In the rows, zero is written as 128.
Known rows, with every way that one mark hangs from another:
J850(J983 J999): [144  90 119 119 133 158 142 129 161 127 150 135 140 155 109 188 127 161
 110 132 104 107 132 142 154]
J709(J245 J850): [129 134 148 116 127 137 147 137 110 132  93 141 117  97 128  75 133 110
 128 120 123 116 113 130 124]
J999(J850(J983 J988)): [149  98 145 105 107 170 152 127 166 146 132 125 127 179 122 155 139 138
  98 133 121 104 121 159 142]
J999(J850(J709 J983)): [149 101 128 101 113 140 210 128 155 143 125 124 129 171 124 151 141 175
 129 110 126 105 127 163 146]
J245(J880): [140 105 149 117 136 137 111 113 123 124 123 120 145 128 125 130 134 153
 121 126 120 120 128 102 129]
J127(J850(J988 J999)): [166 125 149 129 100 189 114 138 172 125 143 118 117 163 110 192 115 129
  66 121  94 123 130 125 134]
J245(J709(J850) J880): [139  93 168 102 145 142 113 114 122 133 139 155 144  97 121  41 136 143
 134 106 143 121 125  83 120]
J999(J850(J709 J983 J988)): [158 104 147  94  90 168 197 131 175 145 125 113 125 187 121 182 142 172
 109 115 118 101 121 171 152]
J245(J850): [116 102 110 109 133 127 119 121 124 128 132 127 117 130 113 105 123 104
 125 136 140 129 117 146 131]
J850(J988 J999): [147 123 150 119 102 180 103 129 166 126 141 113 137 163 109 192 128 112
  88 135 106 116 120 144 148]
J983(J850(J709 J988 J999)): [149 122 174 117  70 180 176 130 199 128 142 113 133 164 110 192 117 162
  93  96 127 106 119 172 149]
J880(J850): [130 112 110 161 108 122 113 133 135 126 135 123 153 140 126 128 126 117
 127 127 148 125 126 167 129]
J127(J850): [149 128 129 139 122 141 136 137 137 127 130 131 109 134 127 133 114 143
 102 116 113 135 138 110 115]
J999(J850(J983)): [142  97 123 112 130 143 163 125 145 143 134 138 129 162 125 123 137 141
 116 127 126 107 127 152 135]
J850(J709(J245 J880) J999): [152 128 167  95  90 142 189 133 145 121 106  79 116 142 102 164 151 145
 125 120 110 101  97 145 166]
J709(J880(J850)): [129 112 138 146  98 118 129 127 140 124 133 104 135 145 121 104 137 123
 141 128 157 113 105 155 140]
J880(J245(J850(J988)) J709 J999): [127 101 153 130  79 114 102 130 147 135 195 100 152 140 123  71 105  85
 130 154 187 140 124 217 117]
J880(J245 J850): [120 119 113 163 101  98 107 134 141 131 168 120 138 135 137 110 119 101
 136 135 167 134 137 178 117]
J127(J850(J709)): [157 134 132 128 104 140 179 141 146 125 121 117 107 142 126 162 118 174
 115  98 112 132 138 121 126]
J127(J850(J709(J245) J983)): [166 106 137 114 101 144 211 148 149 128 107 113  99 138 119 179 128 198
 107 111  92 118 135 130 140]
J999(J850(J709(J245) J983 J988)): [161 104 160  87  84 168 206 136 164 145 100  99 118 175 117 176 152 157
 100 124 107  99 113 175 154]
J127(J850(J709(J880) J983)): [162 102 148 112  97 144 216 137 165 127 127 112  94 157 120 171 128 217
 127 103 112 110 127 118 146]
J880(J709): [135 131 143 145 106 126 127 125 135 133 124 126 158 119 130  77 135 140
 138 122 163 127 126 159 120]
J709(J880(J245(J850) J999)): [115  98 147 106 108  93 133 126 128 127 188  95 109 138 119  74 111  86
 151 153 167 130 110 163 131]
J880(J245(J850(J983 J988)) J709): [125  90 143 118  87 133 125 121 169 142 164 120 133 141 125  86 123 135
 127 149 178 124 127 196 124]
J880(J245 J709 J999): [131 125 153 153  95  90 122 134 133 133 192 110 163 122 138  63 108 112
 150 140 182 142 139 191 108]
J999(J850(J709(J245))): [149 133 143 101 105 130 194 134 129 141  95 102 120 146 121 120 150 123
 119 115 122 114 113 162 136]
J983(J850(J988 J999)): [140 117 174 126  89 179 128 127 190 129 151 127 134 156 110 162 113 127
  82 113 129 109 120 158 139]
J999(J850(J709)): [145 132 132 108 109 134 187 127 140 140 118 116 128 159 126 129 141 137
 128 105 132 116 120 159 134]
J127(J850(J988)): [156 129 153 133  98 167 123 139 158 129 131 119 105 150 125 162 115 138
  83 121 105 131 133 118 122]
J983(J850(J709(J880) J999)): [140 119 174 112  84 149 200 124 183 124 141 108 122 149 109 144 123 170
 124  92 144  99 108 157 151]

Rows:
[132 103 143 110 132 144 170 138 123 135 101 147 116 109 126  99 134 148
 129 125 115 106 117 138 137] => J709(J245 J850(J983))
[150 121 184 102  67 147 180 136 157 124 146  72 124 169 117 179 129 152
 136 124 130 115 105 162 158] => J850(J709(J880(J999)) J988)
[161 110 160  97 109 155 162 126 137 120 101  91 144 138 103 186 146 159
 107 117  92 107 116 134 156] => J850(J709(J245(J880)) J999)
[128 103 143 103  85 117 145 137 147 129 190  90 120 156 119 148 102 101
 131 144 150 139 127 196 134] => J880(J245(J850(J709 J988)) J999)
[136 114 162 139  71 141 106 128 176 127 171  90 131 168 116 140 130  98
 117 143 158 110 109 179 146] => J709(J880(J245 J850(J988 J999)))
[125 121 150 116 129 126 116 129 144 137 184 154 121 105 125  55 120  99
 136 118 159 133 135 126 116] => J880(J245(J709(J850(J999))))
[135 101 171 109 114 111 134 130 129 129 175 109 130 121 112  67 129 113
 147 134 156 129 114 123 134] => J245(J709(J880(J999)))
[174 128 175 110  70 185 172 137 185 123 133  89 103 177 105 204 127 165
  89 105 101 110 113 130 154] => J127(J850(J709(J880) J988 J999))
[144  52 171  85 116 149  81 117 134 129 178 105 149 138  95  95 121 102
 104 146 141 131 116 132 135] => J245(J709 J850(J988) J880(J999))
[149 115 147 141 102 120 137 130 130 141 160 116 180 149 125  57 124 106
 131 127 168 124 121 199 117] => J880(J709 J999(J850))
[134  54 115  89 139 150 122 122 154 132 172 143 129 136  89 111 129 124
 111 139 135 118 123 139 149] => J245(J709 J850(J983 J999))
[143  75 168  90 108 148 104 125 118 125 125  83 136 137 101 129 126  94
  93 158 111 120 105 153 141] => J709(J245(J850(J988) J880(J999)))
[161 100 145 125 102 175 146 140 172 131 136 129 104 162 122 187 116 177
  84 126  98 119 138 121 134] => J127(J850(J983 J988))
[150 112 204 102  71 162 183 126 170 130 103  95 126 137 118 154 131 173
  95 102 121 106 113 151 140] => J983(J850(J709(J245(J880)) J988))
[164 134 154 121  81 167 167 143 166 128 122 107 103 158 123 191 120 172
  95 103 105 128 133 130 132] => J127(J850(J709 J988))
[121 101 124 108 106  92 153 135 129 128 190 100 123 142 121 123 101 106
 148 138 158 142 132 189 128] => J880(J245(J850(J709)) J999)
[131  99 152 132 102 116 121 126 141 130 153 115 134 124 113  60 143 117
 143 126 172 122 110 135 135] => J245(J709(J880(J850)))
[157 102 170  83  79 166 211 126 179 143 125  97 114 192 117 163 152 174
 121 116 127  91 104 164 162] => J999(J850(J709(J880) J983 J988))
[154  96 122 109 114 158 192 132 168 125 140 120 140 164 108 219 131 199
 123 114 104 104 132 154 165] => J850(J709 J983 J999)
[163  97 146 100  87 190 178 134 191 128 141 107 135 184 105 252 133 192
 102 120  95 100 126 163 173] => J850(J709 J983 J988 J999)
[147  97 166 113 125 124 121 129 102 123 122  94 149 120 117 124 130 120
 114 145 107 122 119 129 133] => J709(J245(J880(J999)))
[147  69 168 112  96 151  90 113 138 128 155  98 175 149 106  94 120 120
 109 146 154 121 111 176 132] => J245(J850(J988) J880(J709 J999))
[142  70 137  92 121 127 146 118 120 120 149  96 150 147 106 140 116 146
 132 127 130 123 118 153 143] => J245(J850(J709) J880(J999))
[115 114 131 131 105  99 116 120 138 137 159 122 135 116 129  34 121 105
 144 139 191 137 127 186 108] => J880(J245(J850) J709)
[158  91 132 137 104 149 127 120 150 119 133 102 175 160 107 181 134 162
 115 109 126 107 124 153 151] => J245(J880(J850(J709 J999)))
[135 127 170 116  88 128 206 135 154 130 110 112 117 120 123 124 125 158
 121  97 133 115 119 163 132] => J983(J850(J709(J245)))
[151 103 150 102  86 166 190 136 175 132 125 109 123 169 121 220 135 202
 121 120 109 109 128 155 159] => J850(J709 J983 J988)
[127  78 123 146 105 101 122 134 157 138 192 134 138 130 127  90 124 134
 140 136 176 130 145 167 124] => J880(J245(J709) J850(J983))
[153  95 163 158  79 155  88 116 154 129 126 105 190 148 122 109 139 149
 113 126 162 113 120 173 129] => J245(J880(J709 J850(J988)))
[141 121 151 123  95 151 187 129 178 126 144 124 136 146 113 162 116 166
 113  91 133 109 125 163 143] => J983(J850(J709 J999))
[145  88 161 101 119 184 129 131 169 137 162 159 134 135 107 117 131 141
 109 116 126 109 125 127 146] => J245(J709(J850(J983 J988 J999)))
[139  97 121 117 140 168 150 130 151 130 141 165 138 139 117 136 123 156
 122 114 114 100 126 137 146] => J709(J850(J983 J999))
[147  96 175  97 103 191 156 125 177 130 139 135 120 159 110 142 135 156
 118 122 120  85  99 136 164] => J709(J850(J983 J988 J999) J880)
[152  91 144 112 106 190 129 130 182 129 148 123 137 175 107 219 128 156
  88 140  98 103 127 150 161] => J850(J983 J988 J999)
[130 131 201 108  54 142 196 127 194 133 154  96  98 150 130 129 121 165
 129 103 163 111 112 165 136] => J983(J850(J709(J880(J245)) J988))
[151  81 193 101 120 160 103 124 132 132 171 134 158 121 115  74 122 126
 120 120 138 123 122 113 127] => J245(J709(J850(J988)) J880(J999))
[130  58 165  74 103 155 136 119 165 136 158 115 102 144  96  92 140 135
 122 146 151 111 101 132 155] => J245(J709(J880) J850(J983 J988))
[164 104 159 104  91 141 226 143 154 127 104  97  87 143 116 160 137 204
 119 112 100 107 118 123 148] => J127(J850(J709(J245 J880) J983))
[153  89 153 158  60 151 132 138 165 136 114 104 170 146 117 125 145 150
 109 142 155 106 116 217 140] => J880(J709(J245) J850(J983 J988))
[174 130 152 120  81 189 157 142 179 124 135 105 115 172 108 219 118 160
  78 104  91 121 130 136 145] => J127(J850(J709 J988 J999))
